Each row was made from one small tree. The marks that hang from a mark follow it in brackets, in alphabetical order. Every link used is in the known rows. Write each row's tree.
Known rows:
dorel{sogad tazud{roru{vifugu}}}: [-2.10  2.48 -0.02  1.17 -0.67  0.30  0.35 -0.98  0.75 -0.56 -1.36 -0.57
  0.17  1.99  1.08  0.56 -1.76  0.14 -0.17  0.62  4.27 -0.56 -0.03 -0.76
 -0.77]
lelika{roru}: [-1.43 -1.43  0.12  0.47  1.32  1.25 -1.35  0.31  0.10  0.50  0.36 -2.10
  0.35 -0.19 -0.86  0.49 -1.98 -0.98  0.50  1.47 -1.73  0.10 -1.14  2.48
  0.30]
piniram{zuvu}: [-0.52 -1.08 -0.51  2.57  1.15  3.86 -1.66 -0.35 -0.42 -0.66 -2.89 -1.24
  1.82 -1.50 -2.57 -0.74 -2.21  0.86  0.40  0.45 -0.64  0.32 -0.90  0.69
  0.40]
dorel{sogad tazud}: [-1.36  0.71  0.27  1.47 -0.26  1.00 -0.25 -1.03 -0.06 -0.63 -1.72 -1.70
  1.95  0.04 -0.92 -0.01 -3.07 -0.03  1.22  0.52  1.28 -1.96 -1.14  2.44
 -0.19]
dorel{sogad{tifese{lelika}} tazud}: [ 0.54 -0.76  0.04  0.99  0.00 -0.10 -1.26 -0.06 -1.17 -1.94 -1.11 -1.30
  3.53 -3.33 -1.21 -1.07 -2.85 -0.97  0.79 -0.09  0.52 -2.69 -2.09  2.23
 -0.78]
dorel{tazud{roru{lezad zuvu{piniram}}}}: [ 0.70  0.62  1.12 -1.40 -1.11  0.07  1.01 -1.59  0.85 -0.58  0.16 -0.65
  0.61  3.80  0.46  2.26 -2.49  0.61  0.83  0.95  1.07  0.87  0.13 -1.99
  0.20]
lelika{roru{lezad sogad}}: [-1.44 -0.40  1.15 -1.35 -0.04 -0.35  1.88  0.99  0.96  0.41  0.62 -1.29
 -2.08  0.88  0.64  0.01  1.15  0.23 -0.91 -0.12 -1.01  0.25 -0.84  0.40
  0.53]
tazud{dorel{sogad} roru}: [-1.86  3.80 -1.39  2.48  1.21  1.11 -3.39 -0.71  0.60  0.68 -0.36  1.19
  3.53  2.36 -0.51  1.90 -3.40 -0.98  1.16  0.86  1.27 -1.58  0.08  0.74
 -0.64]
gumad{zepiz}: [-2.14 -0.96 -0.32  1.53  0.21  1.34 -0.62  0.94 -0.67 -0.46  0.18 -2.14
  0.50 -1.38 -0.29  0.52 -2.49 -0.44  0.56  1.78 -1.35  0.51 -2.38  1.12
  0.12]
roru{sogad}: [-0.64  0.12 -0.35  1.46 -0.47  1.33  0.54  0.57  0.81  0.04 -0.53 -0.02
 -0.04 -1.35 -0.54 -0.10  0.19  0.69 -0.25 -0.06 -1.07 -0.52 -0.82  0.68
  0.41]
dorel{sogad{tifese} tazud}: [-0.72 -0.21 -0.20  1.63  0.98  0.39 -0.56 -0.89 -0.96 -1.48 -0.94 -1.88
  3.61 -2.11 -0.18 -0.29 -2.48 -0.35 -0.01 -0.11  2.96 -3.02 -1.24  2.25
 -1.00]
roru{vifugu zuvu}: [-0.21 -1.11  0.12  0.31  0.20  0.96 -0.16 -1.15 -0.52 -0.12 -0.80 -0.49
 -2.06  0.53 -0.01 -0.34  0.62  1.15  0.22 -0.12  0.37  0.80  1.47 -0.23
  0.28]
roru{lezad{zepiz}}: [ 0.52 -0.96 -0.26  1.51 -0.33  1.09  0.79 -0.09  0.58  0.69  0.36  0.19
 -0.25  0.13 -0.19 -1.58 -2.67  0.86  0.22 -0.77  2.03  1.02  0.00  0.53
  0.21]
zunomin{gumad}: [ 0.82 -1.14  1.30  1.96 -2.34  1.70 -1.01 -0.15  0.16  0.39  0.24 -0.90
 -0.63 -0.39 -0.22  0.33 -1.36 -0.36  1.30  1.35 -0.74  0.22 -1.38  1.04
 -0.13]
tifese{lelika{roru{lezad zuvu}}}: [ 0.87 -2.75  1.87 -2.58 -0.03 -0.57 -0.81 -0.04 -1.13 -0.27  0.16 -1.23
 -1.81  1.25 -1.39 -0.64 -0.51 -0.67  0.78  0.27 -4.33  1.09 -0.12  0.70
  0.87]
tazud{dorel roru}: [-0.39  0.94 -1.46  2.65  1.73  2.30 -3.18  0.24  0.91  0.22  0.14  0.83
  3.45  2.22 -0.55  1.94 -4.03 -0.99  1.72  1.65  0.90  0.04 -0.07  0.13
 -0.32]
sogad{tifese{lelika{roru{vifugu}}}}: [-0.27 -2.23  0.04 -0.76  1.24 -0.61 -1.12  1.32 -0.35 -0.73  1.04 -1.67
 -0.21 -3.33  0.45 -1.06  0.22 -1.29 -0.31  0.36 -0.25  0.05 -1.70  1.01
 -0.55]
tazud{roru}: [ 0.00 -0.25 -0.88  2.40  0.73  2.53 -1.93 -0.04  0.46 -0.28  0.19  0.33
  2.22  0.75 -0.59  1.42 -3.10 -0.64 -0.36  1.13  0.34  0.76 -0.56 -0.56
 -0.03]
sogad{tifese{lelika{roru{lezad{zepiz}}}}}: [ 0.95 -2.41  0.01 -0.93  0.63 -1.15 -0.38  1.05 -0.79  0.18  1.37 -0.87
 -0.06 -2.73 -0.41 -2.47 -1.96 -1.10 -0.23 -0.63  0.10  0.52 -0.90  1.32
 -0.27]
sogad{tifese{lelika}}: [ 1.92 -2.90 -0.60  1.64  0.99  1.36 -2.29  1.02 -0.78 -1.53  0.56 -0.39
  3.46 -4.27 -1.13 -0.69 -2.25 -1.02  0.04 -0.04 -1.23 -0.84 -2.22  1.17
 -0.33]
tazud{dorel roru{sogad}}: [-1.09  2.44 -1.42  1.85  0.62  1.35 -1.37  0.71  1.42  0.35 -0.36  1.60
  1.63  1.73 -0.20  1.63 -1.46 -0.23  0.95  0.94  0.38 -0.49  0.30 -0.56
 -0.17]
tazud{dorel roru{lezad}}: [ 0.28  0.52 -0.42  1.80  1.24  1.80 -1.77  0.35  1.37 -0.10  0.84  0.90
  2.93  3.71  0.53  1.86 -3.53 -0.47  1.04  0.76  2.09  0.56 -0.21 -1.16
 -0.41]
lelika{roru{sogad zuvu}}: [-1.71 -0.13  0.56 -1.84  0.39 -0.55  0.30 -0.43 -0.93  0.75 -0.89 -1.21
 -3.15  0.46 -1.18 -0.06  1.85  0.27 -0.17  0.42 -3.67 -0.11  1.45  1.24
  0.87]
dorel{sogad{tifese{lelika}} tazud{roru}}: [ 0.51  0.46 -0.38  1.21 -0.05 -0.04 -1.91 -0.19 -1.07 -1.99 -0.87 -0.26
  4.06 -1.83 -0.81  0.06 -3.52 -1.53 -0.21  0.42  1.43 -1.99 -1.59  0.19
 -1.04]
vifugu{roru{sogad zuvu{piniram}}}: [ 1.20  1.39 -0.15 -1.70 -1.37 -1.43  0.87 -0.77 -0.06  1.98  0.62  1.05
  0.12 -0.44 -0.99  1.58  3.47 -0.19  0.70  0.76 -4.70  0.33  0.10  1.06
  0.97]
lezad{zepiz}: [-0.08 -0.47 -1.33  2.52  0.21  1.64 -0.60 -0.32  0.15  1.00 -0.40  0.00
  0.30 -1.41 -1.34 -1.50 -3.30  0.39  0.83  0.10  0.85  0.43  0.18  1.87
  0.19]
tazud{dorel{sogad{tifese{lelika}}}}: [ 0.09  1.15 -1.11  1.61  1.51 -0.10 -3.78  0.23 -0.75 -0.65  0.01  0.50
  4.76 -2.64 -1.12 -0.24 -2.51 -1.43  1.59 -0.23 -0.28 -3.18 -1.64  2.45
 -0.97]
tazud{dorel roru{vifugu}}: [-1.02  1.58 -1.32  2.15  1.29  1.61 -1.88  0.34  1.63  0.27  0.18  0.84
  1.21  2.48  1.03  1.52 -2.06 -0.29  1.34  1.37  2.99  0.66  0.40 -1.12
 -0.73]
sogad{tifese{lelika{roru}}}: [ 0.41 -2.93 -0.16 -0.22  1.68  0.13 -2.48  1.22 -1.04 -0.78  0.99 -1.74
  1.98 -3.52 -1.10 -0.59 -1.73 -1.97  0.06  0.79 -2.54 -0.60 -2.21  2.19
 -0.25]

Write each row's tree:
[-0.66  0.75 -0.10  1.14 -1.00  1.24  1.13  0.32  0.91 -0.99 -1.47 -0.23
  0.56  1.06 -0.27  0.87 -1.81  0.24  0.12  1.10  1.11 -0.04 -0.21 -0.90
  0.09] : dorel{tazud{roru{sogad}}}
[-0.54 -1.68  0.90 -2.27  0.06 -0.78 -1.01  0.03 -0.89  0.19 -0.46 -1.29
 -3.57  0.09 -0.94 -1.01  0.79 -0.44  1.10  0.79 -3.36  1.28  0.59  0.77
  0.56] : tifese{lelika{roru{vifugu zuvu}}}
[ 0.06  2.25 -1.63  1.82  1.60 -0.04 -4.54  0.13 -0.55 -0.63  0.22  1.60
  5.15 -1.11 -0.74  0.79 -3.22 -2.06  0.72  0.25  0.66 -2.35 -0.94  0.46
 -1.23] : tazud{dorel{sogad{tifese{lelika}}} roru}
[ 1.95 -0.16 -0.21 -0.93 -0.30 -0.32 -0.97 -1.33 -0.52  1.71  1.06  0.27
  2.10  0.10 -1.41  1.93  0.88 -0.97  1.45  1.32 -4.07  0.73 -0.37  1.85
  0.79] : vifugu{roru{zuvu{piniram}}}
[ 0.17  1.48 -1.28  2.07  0.66  1.07 -1.11  0.00  1.18  1.19  0.39  1.76
  1.45  3.10  0.13  0.06 -4.20 -0.12  1.36  0.27  3.36  1.14  1.13 -0.74
 -0.40] : tazud{dorel roru{lezad{zepiz}}}
[-1.31  2.62  0.05 -1.70 -1.73 -1.14  2.11 -0.91  1.41  0.93 -0.15  0.29
 -3.67 -0.23  1.10  0.50  3.41  2.00  0.02 -0.31 -0.85 -0.03  0.57 -1.00
  0.52] : roru{sogad vifugu zuvu{piniram}}
[ 0.07 -0.18 -0.63  1.16  0.31  0.73  0.86  0.49 -0.03 -1.78 -0.75 -0.43
  2.33 -1.19  0.53  0.69 -1.24 -0.11 -1.20  0.42  2.90 -1.11 -0.29 -1.04
 -0.69] : dorel{tazud{roru{sogad{tifese}}}}
[ 0.32  2.48 -0.15 -0.85  0.43  0.07 -1.47 -1.25  1.37  0.59  1.23  1.12
  1.69  4.40  0.56  2.96 -2.18  0.19  1.72  0.88  0.30  0.42  0.65 -1.63
 -0.04] : tazud{dorel roru{lezad zuvu{piniram}}}
[-1.38  3.56 -0.84  0.92  1.16  0.40 -3.55 -2.04 -0.93  0.67 -1.14  1.38
  1.79  3.37 -1.15  1.76 -2.22 -0.40  1.24  0.64 -0.02 -1.44  2.09  0.25
 -0.37] : tazud{dorel{sogad} roru{zuvu}}
[-1.02 -0.85  0.63 -0.91  0.64 -1.35 -1.37  0.13 -1.46 -1.05 -0.61 -2.75
  2.13 -2.66 -1.14 -0.94 -2.38 -1.92  0.79  0.67 -0.66 -2.56 -2.14  3.22
 -0.68] : dorel{sogad{tifese{lelika{roru}}} tazud}
[ 0.06 -2.17  1.96 -3.13 -0.35 -1.28  0.39  0.10 -0.44 -0.19  0.24 -1.19
 -3.99  1.54  0.29 -1.13  1.34  0.05  0.47 -0.13 -2.03  1.75  0.46 -0.53
  0.56] : tifese{lelika{roru{lezad vifugu zuvu}}}
[ 0.43 -1.54  1.22 -0.60 -0.20  0.39  1.22 -0.99 -0.06 -0.45  0.06 -0.36
 -2.62  2.11  1.20 -0.48  1.24  1.65 -0.38 -1.03  1.55  1.32  1.25 -1.46
  0.29] : roru{lezad vifugu zuvu}
[ 1.83 -1.07  0.59 -0.05 -0.98 -0.23  1.97  0.89  0.38  0.78  0.89  0.85
  0.97  0.34  0.16  0.35  2.69 -0.43 -0.62 -0.39 -1.52  0.87 -1.01  0.29
  0.62] : vifugu{roru{lezad sogad}}
[-0.41  0.84  0.34 -1.15 -1.83 -1.43  3.70 -0.86  0.07  0.96 -0.86  1.09
 -5.85  0.92  1.11 -2.64  3.01  2.74 -0.79 -2.11  2.38  1.34  3.06 -1.82
  0.44] : roru{lezad{zepiz} sogad vifugu zuvu}
[ 2.94 -2.76  1.01 -0.56  0.05  0.12  0.02 -0.92 -1.61  0.55  0.61  0.38
  1.23  1.87 -0.94  0.67  1.38 -0.63  0.24 -0.08 -2.28  1.50  0.74  0.60
  0.76] : vifugu{roru{lezad zuvu}}
[ 0.70  0.33  0.03  0.32  1.21  1.13 -1.93 -0.94 -0.16 -0.15  0.00  1.11
  1.37  4.70 -0.15  1.77 -2.36  0.05  1.12  0.29  0.80  0.69  1.88 -1.62
 -0.06] : tazud{dorel roru{lezad zuvu}}
[ 0.96 -0.99  0.06 -1.17 -0.45 -1.15  0.66  0.32 -1.25 -1.31 -0.68  0.61
 -2.30 -3.41  0.10 -1.78  3.51  0.90 -0.97 -1.43 -1.02 -0.45  0.86 -1.22
 -0.02] : roru{sogad{tifese{lelika}} vifugu zuvu}
[-0.23  1.27  0.82 -1.29 -1.25 -0.59  2.40 -0.49  0.56 -0.29 -0.27  1.39
 -3.83  3.08  1.88  0.30  3.31  1.84 -2.13 -1.22  1.92  1.57  2.41 -4.19
  0.23] : tazud{roru{lezad sogad vifugu zuvu}}
[-1.12  0.34  0.75 -2.52 -0.64 -1.88  2.34 -0.65 -0.78  1.65 -0.52 -0.34
 -5.16  1.31 -0.48 -2.02  1.69  1.17 -0.45 -0.94 -1.09  0.94  2.68  0.40
  0.82] : lelika{roru{lezad{zepiz} sogad zuvu}}
[-1.15 -0.13  1.04 -3.02 -0.99 -1.84  0.79  0.43 -0.50  0.38 -0.99 -0.57
 -5.41 -0.43 -0.54 -1.48  3.48  0.31  0.32  0.02 -3.88  0.77  0.97  0.02
  0.85] : tifese{lelika{roru{sogad vifugu zuvu}}}
[-1.65  0.08  0.62 -1.52 -0.96 -1.10  0.92  1.75  1.08  0.36 -0.16 -0.74
 -3.75 -1.49  0.16 -1.34  2.17 -0.24  0.14  0.45 -2.60  0.56 -1.17  0.48
  0.40] : tifese{lelika{roru{sogad vifugu}}}
[-0.64 -0.09 -0.73  0.90  0.40  0.03  1.51  0.72  0.52 -0.79  0.30 -0.12
 -0.60 -3.34  1.81 -0.78  2.67  1.02 -1.94 -1.15  2.83 -0.90 -0.35 -0.66
 -0.64] : roru{sogad{tifese} vifugu}
[-0.66  1.83 -0.48 -1.68 -0.43 -1.64  1.76 -0.77  0.44  0.10  0.66  0.05
 -1.81 -2.62  1.81  0.34  3.98  1.61 -1.24 -0.96  0.96 -1.05  0.59 -1.18
 -0.30] : roru{sogad{tifese} vifugu zuvu{piniram}}
[-0.41  1.96 -0.32  0.93  0.08  0.81  0.06  0.87  1.90  0.10  0.32  1.62
  1.13  3.18  0.95  1.40 -0.90  0.20  0.32  0.03  1.61  0.07  0.19 -1.88
 -0.18] : tazud{dorel roru{lezad sogad}}
[ 0.05  0.25  0.95  0.40 -1.28  0.74  2.57  0.48  1.41 -1.32 -0.82 -0.10
 -0.01  2.59  0.97  0.78 -1.15  0.67 -0.66  0.07  2.38  0.47 -0.30 -2.19
  0.00] : dorel{tazud{roru{lezad sogad}}}
[-0.64  2.15  1.04 -2.56 -2.03 -1.70  3.47 -0.78  1.85  0.60  0.69  0.38
 -3.99  1.20  2.22  0.34  3.89  2.46 -0.68 -1.21  0.47  0.55  0.44 -2.33
  0.46] : roru{lezad sogad vifugu zuvu{piniram}}
[-1.07  1.74 -1.44  2.17  2.44  0.47 -2.94 -0.49 -0.50 -0.11  0.08 -0.07
  4.59 -1.39 -0.04  0.50 -2.25 -0.81  0.81 -0.23  2.25 -3.42 -0.69  2.59
 -1.19] : tazud{dorel{sogad{tifese}}}
[ 2.55 -0.57  0.86 -1.78 -0.85 -0.89  0.39 -1.21 -0.07  1.43  1.79  0.34
  1.51  1.59 -0.19  1.86  1.45 -0.52  0.87  0.49 -2.88  1.30 -0.49  0.50
  0.77] : vifugu{roru{lezad zuvu{piniram}}}
[ 1.25 -1.31 -0.57  0.83 -0.03  0.27 -0.49  1.44 -0.36 -1.34  0.05  0.36
  1.54 -4.81 -0.86 -1.02  0.25 -0.33 -0.69 -0.78 -1.84 -1.31 -1.74  0.40
 -0.19] : roru{sogad{tifese{lelika}}}
[-1.50 -0.76 -0.33 -0.52  1.54 -0.42  0.16  0.99 -0.41 -0.11  0.59 -1.59
  0.21 -2.93  0.22 -0.06  1.16 -0.58 -1.56  0.08 -0.52 -1.22 -0.77  1.57
 -0.23] : lelika{roru{sogad{tifese}}}
[ 2.31 -0.87 -0.82  0.20 -0.35 -1.49  2.30  0.70 -0.75  1.20  1.31  1.46
  1.11 -2.47  0.35 -1.60  2.50 -0.36 -1.62 -1.48  1.54  0.34  0.34  0.57
 -0.12] : vifugu{roru{lezad{zepiz} sogad{tifese}}}
[-0.92 -1.47  0.44 -0.68  0.05 -0.04 -0.81  1.17  0.53  0.08  0.30 -1.46
 -1.95 -1.03 -0.26 -0.91 -0.45 -0.98  0.89  1.16 -2.08  1.05 -1.62  1.22
  0.20] : tifese{lelika{roru{vifugu}}}
[ 2.35 -1.57 -0.30  1.10 -0.51  0.06  0.87  0.04 -0.23  1.78  1.09  0.94
  1.31  0.29 -0.71 -1.03 -0.65 -0.71  0.43 -0.11  0.30  1.90 -0.03  1.48
  0.40] : vifugu{roru{lezad{zepiz}}}
[-1.56 -0.66  0.83 -1.82  0.69 -1.65  2.83  1.24  0.69 -0.29  1.40 -1.42
 -2.58 -1.25  3.04 -0.75  3.65  0.53 -2.54 -1.25  2.82 -0.17 -0.45 -0.88
 -0.57] : lelika{roru{lezad sogad{tifese} vifugu}}
[-2.41  0.46  0.68 -2.38 -0.15 -1.29  1.48 -0.32 -0.25  0.90 -0.89 -1.09
 -5.42  0.71  0.48 -0.57  3.74  0.96 -0.53  0.07 -1.48  0.49  1.89  0.04
  0.59] : lelika{roru{sogad vifugu zuvu}}
[-0.58 -0.27  0.35 -2.00  1.31 -1.92 -2.80 -1.06 -2.92 -0.28 -0.29 -1.26
  0.42 -2.38 -1.76 -0.94  0.21 -1.46 -0.35 -0.18 -3.28 -2.06  0.14  2.32
 -0.20] : dorel{sogad{tifese{lelika{roru{zuvu}}}}}
[ 3.54 -2.22 -0.18 -1.32 -0.25 -1.46 -0.58  0.35 -2.72 -0.19 -0.05  1.29
  1.47 -3.54 -2.00 -0.66  3.59 -1.33 -0.37 -0.39 -4.75 -0.27  0.34  0.83
  0.41] : vifugu{roru{sogad{tifese{lelika}} zuvu}}
[-0.63  0.79  1.01 -0.18 -1.75  0.00  3.71  0.52  2.02 -1.14 -0.69 -0.09
 -2.11  2.80  2.50  0.24  0.87  1.32 -0.95 -0.23  4.42  1.07  0.09 -3.36
 -0.22] : dorel{tazud{roru{lezad sogad vifugu}}}
[-1.12  2.28 -1.77  1.25  1.45 -0.02 -0.40  0.89  1.11 -0.30  0.42  1.42
  1.05 -0.21  2.15  0.92  0.94  0.08 -0.73 -0.05  4.27 -0.89  0.81 -1.98
 -1.25] : tazud{dorel roru{sogad{tifese} vifugu}}
[-1.50  1.87 -0.13  1.76 -0.21  1.03 -0.90 -1.14  0.14 -0.66 -1.46 -0.60
  2.38  1.69 -0.53  1.09 -3.73 -0.59  0.26  1.01  2.14 -1.16 -0.57  0.44
 -0.39] : dorel{sogad tazud{roru}}
[ 1.86  0.85  0.88 -2.55 -1.94 -1.98  2.28 -0.63  0.35  1.60  1.36  1.10
 -0.34  1.11  0.09  1.47  4.01  0.26  0.01 -0.29 -3.41  0.75 -0.08 -0.17
  0.96] : vifugu{roru{lezad sogad zuvu{piniram}}}
[ 0.46  0.60  0.71 -0.76 -0.80  0.13  1.17 -0.68 -0.16 -0.44 -0.39  1.31
 -1.62  2.71  0.22  0.84  1.30  1.05 -1.71 -0.90 -0.32  0.93  1.84 -3.08
  0.55] : tazud{roru{lezad sogad zuvu}}
[ 0.00 -0.66  0.29 -0.03  0.03 -0.46  2.90  0.94  1.00 -1.07  0.99 -0.06
 -1.06 -1.82  2.89 -0.85  3.22  1.46 -2.51 -2.16  4.11 -0.46 -0.55 -1.97
 -0.68] : roru{lezad sogad{tifese} vifugu}
[-1.38  1.89 -0.68  1.13 -0.75  0.66  1.12  0.63  1.61  0.03 -0.23  1.12
 -1.79  0.53  1.51  0.54  1.43  0.80 -1.58  0.04  2.02  0.89  0.37 -2.49
 -0.03] : tazud{roru{sogad vifugu}}
[-0.44  1.02 -0.32  1.21  0.81  1.15 -0.55  0.53  2.06  0.03  0.91  1.00
  0.78  4.03  2.23  1.35 -1.50  0.19  0.68  0.28  4.32  1.24  0.23 -2.32
 -0.69] : tazud{dorel roru{lezad vifugu}}
[-0.92  0.40  0.17 -0.62 -0.87 -0.07  1.73 -0.59 -0.08  0.07 -1.18  0.24
 -3.80  0.10  0.37 -0.67  3.29  1.88 -0.44 -0.81 -0.25  0.26  1.90 -0.99
  0.45] : roru{sogad vifugu zuvu}
[ 0.18 -2.23  0.82 -1.68  0.44 -0.04 -2.21 -0.17 -1.61  0.11 -0.55 -1.37
 -1.33 -0.29 -2.53 -0.54 -1.06 -1.03  1.49  1.11 -5.55  0.53  0.05  1.95
  0.89] : tifese{lelika{roru{zuvu}}}
[-0.57  2.01 -1.22  1.54  0.24  0.33  0.08  0.02  1.80  1.24  0.56  1.79
 -0.79  3.33  1.76 -0.44 -2.32  0.52  0.98 -0.14  5.57  1.76  1.66 -1.96
 -0.74] : tazud{dorel roru{lezad{zepiz} vifugu}}
[ 2.23 -1.29  1.07 -1.49 -1.01 -0.99  1.82 -0.32 -1.08  0.78  0.13  1.05
 -0.64  1.45 -0.52  0.22  3.94  0.17 -0.60 -0.70 -2.78  1.01  1.20 -0.13
  1.01] : vifugu{roru{lezad sogad zuvu}}
[ 3.02 -1.98 -0.62  0.16 -0.23 -0.68 -0.46  1.70 -1.22 -0.20  0.88  1.16
  3.09 -4.59 -1.29 -0.52  2.32 -1.88 -0.42 -0.09 -3.50 -0.37 -1.83  1.37
  0.08] : vifugu{roru{sogad{tifese{lelika}}}}
[ 1.14 -1.47  0.67 -0.94  0.39 -0.45  1.49 -0.48 -1.32 -1.25  0.15  0.05
 -0.52 -1.07  0.56 -0.46  2.55  1.39 -2.09 -2.05  0.58 -0.92  1.13 -1.20
  0.00] : roru{lezad sogad{tifese} zuvu}
[ 2.08 -0.26  0.21 -1.24 -1.52 -1.71  2.40 -0.77 -1.36  1.99 -0.24  1.82
 -2.17  0.78 -1.00 -1.50  3.14  0.55 -0.23 -1.10 -1.47  1.64  2.57  0.29
  0.97] : vifugu{roru{lezad{zepiz} sogad zuvu}}
[ 1.78 -0.84 -0.38  0.09 -1.04 -1.05  1.58  1.24 -0.20 -0.47  0.45  1.29
 -0.38 -3.93 -0.10 -3.00  0.18  0.51 -1.01 -2.17  0.75 -0.25 -0.52 -0.46
 -0.17] : roru{lezad{zepiz} sogad{tifese{lelika}}}
